What can hang from each mark:
B: L
M: F
C: J T
T: C
F: J M
L: J
J: D F H K
V: C

Every row comes from one small tree of marks. The marks that hang from a mark follow it in brackets, in alphabetical order. Every link used is in the known rows. Which tree was each row made from?
Known rows:
T[C[J]]: [-0.42 -0.77  3.02 -0.48 -1.31 -1.10 -3.19  0.54  4.38  1.42 -1.71  0.75
 -2.56 -1.39 -0.17  0.41 -1.35  0.43 -1.30  5.48]
T[C[J[F[M] K]]]: [-0.54 -1.26  4.38  0.33 -1.56 -1.68 -2.65 -0.69  3.49  2.54 -2.17  1.15
 -2.16 -0.74  0.12  0.06  0.86 -0.29 -1.20  5.31]
F[J]: [-1.41 -0.66  2.10  2.81 -1.78 -0.87 -0.70  1.66  3.29 -0.27 -1.90 -0.37
 -3.59 -0.31 -0.37 -0.73 -0.43 -2.31 -1.31  3.98]
L[J]: [-0.01  0.86  2.65 -0.29 -1.18 -1.26 -2.10 -0.92  3.80  0.06 -1.13 -0.63
 -2.54 -1.14  0.35 -1.21  0.68 -1.13  0.77  3.41]
M[F[J]]: [-1.34 -1.12  4.40  0.35 -1.17 -0.92 -2.92 -0.73  3.24 -1.06 -2.93  0.31
 -1.78 -1.60  0.25 -1.32  0.30 -2.13  0.50  3.81]
T[C[J[D F[M]]]]: [ 0.21  0.07  4.70  0.23 -1.55 -1.56 -4.03 -0.67  3.57  1.42 -1.37  1.48
 -1.71 -0.68  0.25 -0.46 -1.61  0.44 -1.53  6.10]
B[L[J[F]]]: [ 1.32 -1.20  5.78 -2.25 -1.46 -1.25 -2.12 -1.67  3.04  0.26 -0.27  0.79
 -3.67 -0.61  0.82 -3.59  2.19 -1.78 -0.15  4.76]
V[C[T]]: [ 0.23  3.10  3.74 -1.97 -2.07 -1.12 -0.38  1.81  2.62  1.58 -2.37 -1.67
 -2.53 -1.29  0.21 -2.42 -0.34  1.56 -1.02  4.18]
V[C[J[D H K] T]]: [ 1.16  6.13  2.77 -1.72 -2.16 -1.60 -2.06  1.53  3.33  3.66  0.06  0.21
 -2.13 -0.78  0.59 -2.68  0.32  1.68 -1.20  2.98]
V[C[J[H] T]]: [ 0.86  5.02  3.35 -1.76 -1.64 -1.52 -1.16  2.58  3.07  2.71 -0.93 -0.43
 -2.30 -1.13  0.44 -2.23  0.22  1.88 -1.92  2.37]
V[C[J[F]]]: [-0.43  2.46  4.49 -0.84 -1.84 -1.51 -2.20  0.43  1.02  1.95 -0.34 -0.13
 -2.23 -0.28  0.61 -2.54  0.87  1.27 -0.98  4.03]
C[J[D F[M] H]]: [ 0.36  3.56  4.62  1.19 -0.97 -2.70 -4.40  0.24  2.98  1.58  0.79  0.86
 -1.54 -0.06  1.09 -2.99 -0.29  0.43 -1.81  2.40]
V[C[J]]: [-0.60  2.69  3.94 -1.77 -1.72 -1.14 -2.25  1.26  2.20  1.82 -0.57 -0.25
 -2.55 -0.76  0.24 -1.81 -0.33  1.05 -0.64  3.53]
B[L[J[D F]]]: [ 1.81  0.01  5.58 -2.33 -1.74 -1.25 -3.31 -2.20  3.22  0.15  0.65  1.33
 -3.45 -0.38  0.95 -4.11  0.95 -1.52  0.04  5.37]
B[L]: [ 0.28 -1.96  5.31 -2.98 -1.39 -1.02 -2.13  0.38  4.02  0.06 -0.86 -0.31
 -4.21 -1.16  0.35 -3.53 -0.04 -1.26 -0.52  4.73]
B[L[J[D]]]: [ 1.72  0.17  5.06 -3.24 -1.62 -0.86 -3.34 -1.45  4.47  0.05  0.39  1.12
 -3.65 -0.86  0.58 -3.41 -0.22 -1.74  0.37  4.89]
F[J[D H] M]: [-0.69  0.45  5.10  1.75 -1.38 -1.35 -1.84  2.28  4.18  0.02 -2.58  0.49
 -2.75  0.75  0.20 -0.54 -2.93 -1.35 -1.70  1.63]
J[D F H]: [ 0.05  1.87  2.99  1.26 -1.50 -2.55 -4.69 -0.18  1.48  0.72  1.51 -0.68
 -2.45  1.12  1.92 -4.59 -0.55  4.08 -0.94  4.44]
V[C[J[H K] T]]: [ 0.64  4.91  2.91 -1.65 -1.89 -1.60 -0.88  2.09  3.19  3.68 -0.86 -0.32
 -2.43 -1.00  0.45 -2.17  1.54  1.43 -1.38  2.38]

Which tree is each row?
[ 2.05  7.01  1.78  2.03 -1.78 -3.06 -2.55  0.24  4.07  3.87  1.08  0.80
 -1.40 -1.11  0.90 -4.02  2.63 -0.32 -2.36  3.14]
C[J[D F H K] T]
[ 1.44  5.60  1.83  0.66 -0.84 -2.37 -1.28  2.86  5.37  2.38 -0.76 -0.38
 -1.96 -2.31  0.24 -2.28  0.81 -0.43 -2.96  1.49]
C[J[H] T]
[-0.39  1.79  2.16  1.40 -2.04 -2.74 -4.30 -1.22  1.70  2.78  1.72 -0.40
 -2.72  1.45  1.94 -4.49  2.03  3.19  0.20  4.35]
J[D F H K]
[ 1.48  0.08  4.69 -3.14 -1.89 -0.98 -3.12 -1.98  4.57  1.09  0.49  1.34
 -3.88 -0.70  0.60 -3.39  1.10 -2.17  0.90  4.85]
B[L[J[D K]]]
[ 2.18  7.34  1.60  0.55 -1.23 -2.36 -2.93  2.08  5.57  2.27  0.57  0.37
 -1.56 -2.00  0.42 -3.00 -0.93 -0.13 -2.69  2.45]
C[J[D H] T]
[ 1.57  5.23  2.97  2.43 -1.39 -2.73 -1.00  0.60  3.63  2.04 -0.94 -0.10
 -1.20 -2.35  0.17 -3.30  2.37 -2.23 -3.05  3.77]
C[J[F] T]
[-0.14  0.37  2.47 -0.42 -1.82 -1.20 -4.11 -0.50  4.74  2.36 -0.67  1.39
 -2.42 -1.02 -0.06 -0.11 -1.26  0.28 -0.58  6.07]
T[C[J[D K]]]
[-1.01  0.36  4.52  1.80 -1.76 -1.49 -1.54  1.55  4.38  1.48 -2.41  0.74
 -2.95  0.99  0.21 -0.49 -1.08 -1.97 -0.94  1.58]
F[J[D H K] M]
[-0.07  0.42  2.24 -0.71 -1.56 -1.33 -4.29  0.27  4.70  2.73 -0.34  1.34
 -2.73 -0.54  0.34 -0.07 -1.12  1.76 -0.78  5.06]
T[C[J[D H K]]]
[-0.52 -1.03  3.12  0.51 -1.68 -1.61 -2.90 -0.76  3.33  2.54 -1.34  1.04
 -2.44 -0.78  0.17 -0.29  1.20  0.26 -1.02  5.95]
T[C[J[F K]]]
[ 1.44  6.05  4.00 -0.54 -2.26 -1.74 -2.07  0.46  2.01  2.43 -0.18  0.30
 -1.50 -0.97  0.53 -3.42  0.16  0.90 -1.81  4.70]
V[C[J[D F] T]]
[-1.45 -1.30  5.29  1.79 -0.99 -1.32 -0.15  3.01  3.91  0.09 -3.87 -0.24
 -3.10  0.47  0.04  0.24 -1.19 -1.76 -1.95  0.69]
F[J[H] M]
[ 0.26  0.37  3.17  0.20 -1.43 -1.60 -4.45  0.02  3.39  1.79 -0.16  1.40
 -2.28 -0.23  0.69 -0.83 -1.21  2.37 -1.67  5.59]
T[C[J[D F H]]]
[-1.07 -1.13  5.80  0.92 -0.70 -2.73 -1.82  1.12  1.48  0.79 -2.08 -1.62
 -2.43  0.72  1.54 -2.87  1.33  2.45 -1.58  1.81]
J[F[M] H]
[ 1.65 -0.05  5.21 -2.26 -1.97 -1.34 -3.06 -2.70  3.39  1.17  0.73  1.45
 -3.55 -0.25  0.95 -4.07  2.30 -1.94  0.57  5.34]
B[L[J[D F K]]]
[-0.95  0.02  3.61  0.15 -1.46 -1.14 -3.97 -1.00  3.56  0.22 -1.55  0.95
 -1.87 -0.78  0.79 -1.85  0.47 -0.84  1.00  3.41]
M[F[J[D H K]]]
[ 1.31  5.22  2.00  2.07 -1.40 -3.07 -0.93  0.98  3.80  4.00 -0.22  0.03
 -1.79 -1.41  0.73 -3.28  4.36 -0.77 -2.58  2.18]
C[J[F H K] T]
[ 1.91  0.05  5.45 -2.61 -1.47 -1.38 -3.50 -1.40  3.23  0.48  1.01  1.25
 -3.69  0.11  1.30 -4.10  1.12 -0.04 -0.15  4.35]
B[L[J[D F H]]]
[ 1.08  5.48  1.55  1.12 -1.59 -2.32 -0.75  0.99  5.52  3.37 -1.14 -0.09
 -1.71 -2.75 -0.34 -2.20  2.52 -3.24 -1.85  2.97]
C[J[K] T]
[ 0.21  0.36  3.45  0.41 -1.70 -1.47 -4.29 -0.77  3.36  1.46 -0.53  1.43
 -2.00 -0.75  0.31 -0.75 -1.31  0.94 -1.42  6.69]
T[C[J[D F]]]
[ 1.97  6.97  2.17  2.38 -2.14 -2.86 -2.32 -0.88  4.13  3.43  0.53  0.85
 -1.04 -1.79  0.37 -3.98  2.46 -2.40 -2.04  4.76]
C[J[D F K] T]
[ 1.35 -1.42  6.75 -2.71 -1.05 -1.47 -2.06 -0.80  3.24  0.55 -0.73  0.80
 -3.63 -0.08  1.15 -3.20  2.04 -0.85 -0.47  3.07]
B[L[J[F[M] H]]]
[-0.57 -0.76  2.32 -0.61 -1.31 -1.36 -3.13  0.83  4.52  2.74 -1.21  0.84
 -2.99 -0.75  0.21  0.45  0.06  1.54 -0.97  4.40]
T[C[J[H K]]]
